Each row was made from one path, in order. Every step used is in the known rows, and no mark comes twice. Write each row's path.
Known rows
labuva/lageki/detal: [  8.7  -6.0  22.1  54.3 -17.4  18.3  -9.6  27.2  25.9 -25.3   8.5   9.8
  20.1 -14.3   0.1  16.5  -6.1  -2.0]
pamo/lageki/detal/labuva: [ 28.2 -26.1  10.6  63.7  -3.8   6.7   6.7  31.6  17.5 -38.6 -11.4   1.4
  14.8 -23.8  13.7  12.5 -43.9 -26.1]
pamo/lageki: [ 10.7  -5.2  15.0  53.7 -13.8  15.2  14.6  27.0  18.6 -32.4  -0.9  -7.9
 -39.5 -14.5  10.5  10.7 -15.3 -22.2]
lageki/detal: [ 19.7 -11.6   8.1  37.2 -10.7   4.4   4.9   8.4  14.8 -33.8  12.0  -0.4
  33.3 -12.5  -3.0  22.3  -3.9  -6.7]
pamo/labuva: [ 12.4  16.1   0.6  38.2 -16.4  -6.7   0.0  15.8  12.9 -35.0 -11.1 -14.0
  -7.7  -4.7  -5.6   9.6  -4.9 -27.8]
detal/labuva/lageki: [ 12.9  -5.4  -5.6  46.9 -26.5  15.0 -17.1  34.3  25.1 -19.8  -7.2  -0.1
   1.9 -34.3  -9.4   8.4 -30.5 -31.2]
labuva/lageki: [ -1.2   5.2  14.4  46.5 -27.1  21.8 -10.3  29.0  27.7 -18.5   5.2   1.0
 -18.7 -19.0  -5.9  10.7  -2.6 -12.3]
pamo/lageki/detal/ropozo: [ 26.4 -22.6  31.6  72.7  -1.7   8.8  15.2  17.3  26.2 -39.7  -9.8  10.0
   7.0 -21.4   9.8  11.2 -28.6 -22.2]
lageki/detal/pamo: [ 23.1  -8.8   6.8  29.3 -15.0   0.6   1.6  22.3  18.6 -13.7  18.7   6.5
  33.7 -12.9 -13.4  19.3  19.7 -14.7]
labuva/lageki/detal/pamo/dagig: [ 21.4 -14.9  21.0  66.5 -18.9  23.0 -14.9  53.1  23.0  -4.5  20.1  22.3
  17.9 -13.2  -8.0   3.8  -8.9 -11.1]
lageki/detal/ropozo/pamo: [ 22.5 -21.7  18.3  59.9 -10.1  -0.4   8.5   5.5  31.1 -13.3  -9.5  19.7
  40.0 -22.2 -19.2  11.2 -41.6 -11.9]
detal/lageki/dagig: [  8.6   0.6  -2.4  25.4 -14.8  38.6  -1.9  21.6  27.5 -36.9  23.1  19.1
  11.3  -6.2   4.1  13.1 -30.2 -38.2]
ropozo/labuva: [  6.2  22.3   3.0  30.9 -28.8  -5.7   3.5  10.0  28.5 -16.7 -17.2  -4.0
   2.8 -25.4 -16.1  20.1  13.1 -14.6]
pamo/labuva/lageki/dagig: [  2.6  14.0   5.8  59.9 -16.2  18.2 -15.5  43.4  27.5 -35.8  -7.4  13.7
  -1.5   6.4  -6.0   3.2 -29.6 -30.4]
pamo/labuva/lageki: [  5.6  20.9  12.3  53.3 -20.6   5.9 -13.6  32.7  21.9 -27.3 -15.1  -4.1
 -15.8  -6.7  -3.3   4.0  -6.8 -24.8]
pamo/dagig: [ 19.3 -15.7   0.9  52.3 -21.0  17.5   3.7  25.5   7.2 -27.3  21.8  -5.1
 -13.1 -14.0  -9.0   5.0 -31.1 -20.3]
ropozo/pamo: [  4.4  -4.0   1.3  41.9 -23.4   6.1   7.6  17.7  25.8  -0.5  -5.6   3.7
 -13.2 -15.4 -20.3   9.3 -32.1 -10.1]
ropozo/lageki/dagig: [ -5.7  -6.3  10.2  57.5 -14.0  31.5   4.1  14.1  32.0 -32.4  -1.4  19.8
   1.7  -4.3 -34.3  17.1 -27.4 -15.9]
labuva/lageki/detal/pamo: [ 13.1  -3.6  19.9  46.5 -19.5  16.3 -13.8  40.9  29.0  -6.3  12.2  16.6
  21.9 -14.5  -9.1  13.7  14.9  -8.7]

Which path is each row?
[ 25.0 -18.7  17.8  47.8  -8.2   2.0   5.8  -1.5  23.6 -36.1   1.4  10.2
  43.7 -23.0 -10.8  17.8 -15.0 -18.6]  lageki/detal/ropozo
[ 19.5 -18.4  25.2  60.6  -3.0  11.9  14.0  25.7  16.9 -39.8   0.8   2.7
  -0.7 -12.7  16.1  16.4 -19.8 -11.2]  pamo/lageki/detal
[ 19.1 -27.0  31.3  91.4 -17.3  21.6  -9.3  37.4  36.2  -5.7  -6.3  31.3
  21.6 -21.4 -13.7  -3.2 -61.6  -9.0]  labuva/lageki/detal/ropozo/pamo/dagig
[ 23.7  -8.2  33.7  73.8  -6.5  -1.1  14.9  17.8  34.8 -33.3 -29.1  16.0
  17.3 -28.1   6.9  12.5 -21.2 -17.5]  pamo/lageki/detal/ropozo/labuva
[ 32.6 -21.0   8.2  49.0 -15.1   9.1  -0.6  34.8  12.2 -12.8  27.8  13.0
  29.7 -10.9 -11.2   9.1  -6.3 -18.3]  lageki/detal/pamo/dagig
[ 11.2   4.7  17.8  71.2 -14.7   1.7 -10.2  38.7  30.4  -4.8 -27.5  16.1
  12.3  -2.7  -8.5   2.8 -41.8  -5.5]  ropozo/pamo/labuva/lageki/detal
[  7.6  13.3  23.7  53.8 -24.7   3.5  -9.9  26.6  38.8 -15.8 -19.4  15.4
  31.4 -25.2  -6.0  20.1   7.0   0.7]  ropozo/labuva/lageki/detal
[ 23.7 -10.7  -0.5  41.5 -24.3  11.9   0.2  40.2  12.8  -2.6  26.8   3.8
 -13.2 -13.3 -19.5   1.8  -1.7 -29.0]  detal/pamo/dagig
[ 14.1   9.3  20.0  61.6 -12.1   2.5 -14.2  32.0  20.2 -31.4 -11.9   4.3
  20.9  -2.8   2.3   7.2  -9.9 -13.9]  pamo/labuva/lageki/detal
[  5.7  -7.0  24.3  59.5 -15.1  13.8   8.1  -6.2  35.3 -26.7 -20.9   9.9
  -2.4 -29.1 -36.7  10.4 -14.7 -19.7]  detal/ropozo/lageki
[  8.1 -11.4  25.4  58.2  -7.6  13.7   5.2   2.9  25.4 -28.2  -7.5  11.7
  26.2 -14.5 -21.8  22.5  -6.4   5.3]  ropozo/lageki/detal
[ 12.7 -15.3  23.2  73.8 -13.5   8.6  16.2  20.9  36.0 -10.2 -26.4  13.6
 -28.9 -26.0 -11.4  -1.3 -55.1 -27.3]  detal/ropozo/pamo/lageki
[ 18.6  18.0  -2.0  26.9 -19.5  -7.1  -2.9  31.4  16.4 -10.3  -3.2  -6.1
  -7.8  -5.4 -18.6   6.9  20.0 -35.4]  detal/pamo/labuva
[  6.9   0.3  14.4  80.1 -16.5  14.1  -8.3  36.2  44.2 -13.4 -30.3  33.1
   5.5  -9.0 -25.8  -8.0 -68.2 -35.1]  detal/ropozo/pamo/labuva/lageki/dagig
[ 23.4 -27.1  10.8  73.9  -6.6   5.8   9.7  38.0  26.9 -10.0 -25.1  14.2
   7.9 -22.7   3.1   5.5 -71.3 -16.8]  ropozo/pamo/lageki/detal/labuva
[ 14.0 -17.7   1.9  64.3 -23.0  14.2   4.9  33.3  19.1  -0.1   3.6   6.0
 -17.5 -12.3 -18.4  -0.7 -59.0 -13.0]  ropozo/pamo/dagig
[  9.8  21.6   7.1  42.1 -23.4   3.1 -16.2  47.1  25.6  -2.8  -5.9   5.1
 -15.2  -7.5 -14.9  -0.1  18.8 -32.3]  detal/pamo/labuva/lageki
